Each row was made from one walk, in order. Every step used is in the known rows, and no mark comes twice. Write each row's walk.
Known rows
nenep -> gubitid -> dakos -> gisesud -> timib -> pibar: [ -8.0 -12.6  18.5 -15.4 -20.5  -8.7  11.8  -3.3  24.0   4.3  11.1   1.0
  13.3 -20.6  32.1 -24.4  17.8   4.9   6.6 -13.8  21.8]
timib -> gubitid: [  3.2  13.2   3.4  -9.3   6.2 -15.1   1.1   6.8   0.1   2.4   0.0   3.7
 -12.9  -0.6  -6.7   3.6  -1.5  -0.8 -11.9 -16.8  -9.2]
gisesud -> timib: [  0.9 -11.6  18.9   2.6  13.6   2.3   6.0   2.5   8.5   3.3  -1.0  -4.7
  -6.2 -11.9  23.5  -2.9   6.5   0.5  12.8   7.1   5.0]
gisesud -> dakos -> gubitid -> timib: [ -9.6 -29.5   4.1 -21.5 -15.3   0.3  10.5   9.9  12.5   7.3 -13.4  -2.3
  -8.5  -5.4  39.1  -5.6  17.9  -2.4 -21.8  -2.5  -0.6]
nenep -> gubitid -> dakos: [  4.5   1.1   1.4   6.8 -33.5  -9.0   5.6  -2.4   8.3 -10.3  20.5  -8.3
   6.9   3.5   6.5 -18.6  -8.8 -19.4   2.8  -9.2  -0.7]
nenep -> gubitid -> timib -> pibar: [ -7.2  -1.7  -3.5   0.3  -8.3   1.0 -15.2  -6.2   9.4   2.0  11.0  -1.4
 -21.2 -12.6  19.7   5.1  12.8 -26.4  -6.4  -3.3  -4.3]
gisesud -> timib -> pibar -> dakos -> gubitid: [-22.6   0.5  15.9 -31.4  22.6   6.9  11.9  13.3   7.7   5.2 -12.9  17.3
 -11.1 -24.2  38.7 -13.6  42.1  17.9  -5.7 -26.9 -17.2]
rubov -> gubitid: [  4.8  -3.4  -1.9 -15.4   1.0 -14.1  -6.7   4.8   6.1  -4.8   9.9  -0.9
  -3.8   3.5  -6.3   8.0  -7.4   1.2   2.0 -12.7 -18.6]
timib -> pibar: [-10.3   1.9  -3.2 -14.1   3.4   8.8 -11.3   4.1   3.6   3.4  -9.9   8.9
  -1.8 -13.0  -7.7   3.6  14.5   0.7  -7.1 -13.3   7.4]
timib -> gubitid -> dakos: [ -1.2   0.2  -4.3 -14.4 -16.4 -20.9  10.0  10.5   2.4  -5.6   6.0   7.7
   7.9   2.6 -19.8  -9.3  -5.4  -0.3 -13.0 -25.0  -4.6]
timib -> gisesud -> dakos -> pibar: [ 18.8   1.5   5.4 -50.3 -24.6   6.0 -14.6  15.4  14.2   9.0 -28.4 -11.4
  -3.7  15.6  34.5  -5.3   3.2  -1.7 -19.7 -13.9  30.8]
gisesud -> dakos -> gubitid: [ -0.7 -12.9  14.9 -23.7 -13.2   3.5  10.1  12.3  13.6   6.5 -15.9   0.6
  -3.9   0.7  29.4  -8.7  14.4   9.5 -16.7 -10.8   6.4]
timib -> gisesud: [ 11.6   4.5 -14.4 -36.9 -16.7  -9.9  -4.5   5.2   0.8  -2.8  -8.0   0.9
  -9.5  13.9   1.7  -6.9  -2.2   6.2  -3.8  -2.8   5.0]
nenep -> gubitid -> timib -> pibar -> dakos -> gisesud: [-17.2   0.0 -10.6  -8.1   3.9 -12.5  -1.3  -8.9  11.2   3.7   6.6  15.4
  -0.6  -9.4  48.3  -7.8  28.6  -1.1  -6.9 -27.7   3.8]
timib -> gisesud -> dakos -> gubitid -> nenep: [ 11.5 -10.9  -9.1 -44.8 -51.6 -22.8   2.6  15.6  -0.2  -1.2  -7.2  -9.2
 -13.9  16.7  39.4 -29.1   0.7   9.2 -25.6 -29.3  17.8]
pibar -> dakos: [ -8.8   9.6  -6.9  -0.2  15.5   2.3   0.5   3.7  -1.4  -7.1  -5.3   9.7
   2.7  -0.3  18.1  -4.0   8.3   1.0   1.8 -22.4  -3.0]
dakos -> gisesud -> timib -> gubitid: [  2.5  -2.5  23.6 -16.3  13.1 -30.6  18.0   3.7  13.4  13.4   1.2   3.0
  -1.4 -10.4  24.1  -8.8  14.4  25.1  -1.1 -12.3   5.5]
dakos -> pibar -> timib -> gubitid -> nenep: [  5.5  13.0 -16.8 -10.6  11.9 -14.7   9.7  16.6 -23.8  -1.4  19.9 -31.9
 -18.0   7.4   7.9 -16.2   8.1   1.0 -27.4 -31.0 -12.4]
dakos -> gisesud: [ -3.6  -5.9   1.6  -8.9  -3.1 -16.4  13.5  -6.5   3.2   7.5   0.7   3.7
  16.0   0.0   9.2 -10.5   7.2  22.2  -1.8  -3.2  11.4]
dakos -> gubitid -> timib -> gisesud: [  0.7 -14.2 -20.8 -54.2 -27.7 -25.0  10.6   1.3  -3.0   3.7  -3.3   3.5
 -18.3   8.1  17.4 -14.5  13.5   9.5 -22.3   8.5 -23.8]
gisesud -> timib -> pibar -> dakos -> gubitid -> nenep: [-19.3  -3.3   6.6 -15.3   1.9  -4.5  12.9  10.4  -4.4  -0.2   5.4   4.6
 -11.8 -19.4  47.6 -28.0  32.9  17.0 -10.1 -42.8  -7.6]
nenep -> gubitid -> timib -> gisesud -> dakos: [ 15.2 -11.6  -6.5 -24.3 -34.5  -8.1 -17.3   5.7  19.4  -1.7  -8.0  -9.8
 -25.7  13.9  55.4  -0.6  -2.9 -25.9  -7.2  -4.8  20.4]

Write each row's walk
[ 11.6 -30.2 -16.8 -53.1 -28.7 -15.3 -20.1  13.4  21.0  -3.7 -14.0  -0.8
 -14.6  15.6  28.3  10.9  -7.4  -8.9  -8.0 -16.4   5.1] | rubov -> gubitid -> timib -> gisesud -> dakos
[-10.6   3.8  -6.5 -10.5  10.5 -12.0  13.4  -2.4   2.5   2.2  -3.3  15.8
  18.9   1.3  26.7 -12.5  15.5  23.4  -0.9 -25.3   5.2] | pibar -> dakos -> gisesud
[  4.2 -15.4 -26.0 -32.6 -18.1 -14.1  -6.6  -3.3  -1.0  -2.1  -5.1   2.5
 -14.0  10.1  12.6  -2.3   0.7  -4.7  -7.7   5.8  -0.4] | gubitid -> timib -> gisesud
[-18.8 -10.5 -13.7 -16.6   4.3  -6.1  18.1   2.3  -5.6  -0.4   0.2  11.2
  -7.2  -3.6  31.0 -14.8  24.1   4.5 -18.4 -12.5 -32.2] | pibar -> dakos -> gubitid -> timib
[  0.6 -15.2  -9.4 -25.0 -23.5 -15.7   2.0   7.2  10.0 -11.9  14.1   0.4
  19.0   6.3 -20.0  -4.0 -13.0   0.5   2.3 -18.3 -18.5] | rubov -> gubitid -> dakos
[-23.5  12.6  -5.5 -34.5   9.9   4.1   6.0  11.1  -0.1   2.4 -13.5  21.1
  -4.7 -14.4  15.8 -12.2  34.6  14.3 -18.9 -35.8 -19.2] | timib -> pibar -> dakos -> gubitid
[  2.9  -5.0  -4.2  14.0 -10.1  -9.2  -5.9 -10.7   6.4  -0.6  18.7 -11.1
 -18.8   0.1  26.7  -0.5  -1.2 -27.5  -0.8  11.7 -11.1] | nenep -> gubitid -> timib
[ -1.3  -4.5  -5.3  -5.1 -31.1 -19.0  16.9   1.6 -15.1   0.4  20.5  -9.8
  -3.8   4.3  13.1 -28.0   2.2   9.9 -17.6 -12.9 -13.8] | dakos -> gubitid -> nenep
[  2.8 -13.6 -19.6 -64.7  -4.5  -0.3  12.8  31.0  -0.8  -4.8 -22.4  -6.2
 -24.0   9.5  28.6 -15.6  28.2  16.3 -18.4 -14.4   1.0] | pibar -> timib -> gisesud -> dakos -> gubitid
[ 10.1  -9.8 -35.3 -76.8 -16.3 -13.1   4.4  22.5  -3.0 -13.8   5.8 -20.7
   1.8  19.1 -10.9 -15.9   5.6   6.5 -14.0 -19.0 -26.6] | rubov -> gubitid -> dakos -> pibar -> timib -> gisesud
[ -1.5 -17.6  19.5  -6.5   8.6 -11.0  19.9  -2.5  11.5  11.2   0.0   1.6
   9.0 -11.9  34.6 -11.0  12.5  24.1  11.4   4.1  15.3] | dakos -> gisesud -> timib
[ 14.0   6.9 -24.1 -50.5 -24.4  -5.4  10.4  13.8  -3.4  -9.5  12.9 -30.2
  -9.4  17.2  11.8 -29.0   9.4 -11.4 -12.7  -7.6 -10.0] | nenep -> gubitid -> dakos -> pibar -> timib -> gisesud
[-18.0   0.7  10.2 -11.1  31.9  15.5  -6.4  11.5  11.2  -0.3 -13.9  14.4
  -8.9 -24.7  33.1   0.5  29.7   4.8   7.8 -27.2   7.2] | gisesud -> timib -> pibar -> dakos
[  5.0   0.9  23.5  -4.9  16.0 -14.3   5.6   9.7  10.7   5.0  -0.5  -1.2
 -18.7  -9.0  16.7   2.2   6.8   3.4   0.8  -8.3  -5.1] | gisesud -> timib -> gubitid
[ 14.9  -5.4  -3.2 -38.8 -22.3  -0.3 -13.3  16.2  13.3  -2.1 -27.6   0.7
  -9.1  14.3  27.9  -2.7  -0.6  -0.2  -5.9 -15.2  32.8] | timib -> gisesud -> dakos
[  6.8 -15.0 -27.8 -50.9 -26.8 -10.9  14.4  27.6 -13.2 -11.0  -4.6 -19.4
 -24.0  16.3  41.1 -29.5  19.2  15.1 -22.2 -27.8   5.5] | pibar -> timib -> gisesud -> dakos -> gubitid -> nenep
[  6.1   5.8   2.7 -30.3  26.3   8.9   3.0  29.4   3.2   6.8 -15.2 -19.3
 -17.8   4.1  24.3   2.2  21.3  -2.3 -26.6 -28.5   8.4] | gisesud -> dakos -> pibar -> timib -> gubitid
[  8.3  -1.1  13.5   9.2  -2.2 -25.4   5.8   9.2  -2.4   1.5  17.5 -13.1
 -17.3  -4.5  25.5 -15.1  -2.4   0.8  -2.2 -23.3   2.8] | gisesud -> timib -> gubitid -> nenep
[ -2.2   2.5 -12.0 -16.2  26.2  15.2   9.5   9.8 -12.1   1.3   0.3 -23.2
  -5.4   0.9   7.9  -3.1  20.1   0.8 -12.4   2.4 -12.8] | dakos -> pibar -> timib
[  9.7  -8.1   0.4 -60.0 -32.7  -7.6   4.8  18.2  13.6   4.3 -26.6   2.7
 -12.8  13.8  32.0 -15.0  12.3  13.1 -20.6 -15.4  12.2] | timib -> gisesud -> dakos -> gubitid
[ -8.9   4.3 -13.1  -4.9 -13.5 -18.1  15.5   5.0 -16.7  -6.3  14.1  -2.2
  -3.0   3.5  29.4 -31.6  10.1  15.8 -17.7 -35.1 -18.0] | pibar -> dakos -> gubitid -> nenep
[ -7.4  -5.1 -24.2 -24.3   8.6 -11.8  20.1  22.1 -10.7 -14.4   8.0  -4.8
  -3.5   0.9 -22.9 -11.8  11.9   0.1 -11.6 -23.1 -15.8] | pibar -> timib -> gubitid -> dakos
[  0.0  -4.2   0.9 -18.2 -23.5   4.2   9.1   1.8   1.9   2.3   5.6  -9.9
  25.0   4.9  -6.5 -18.5  -1.6  -1.6 -14.2  -7.2   2.8] | gubitid -> dakos -> pibar
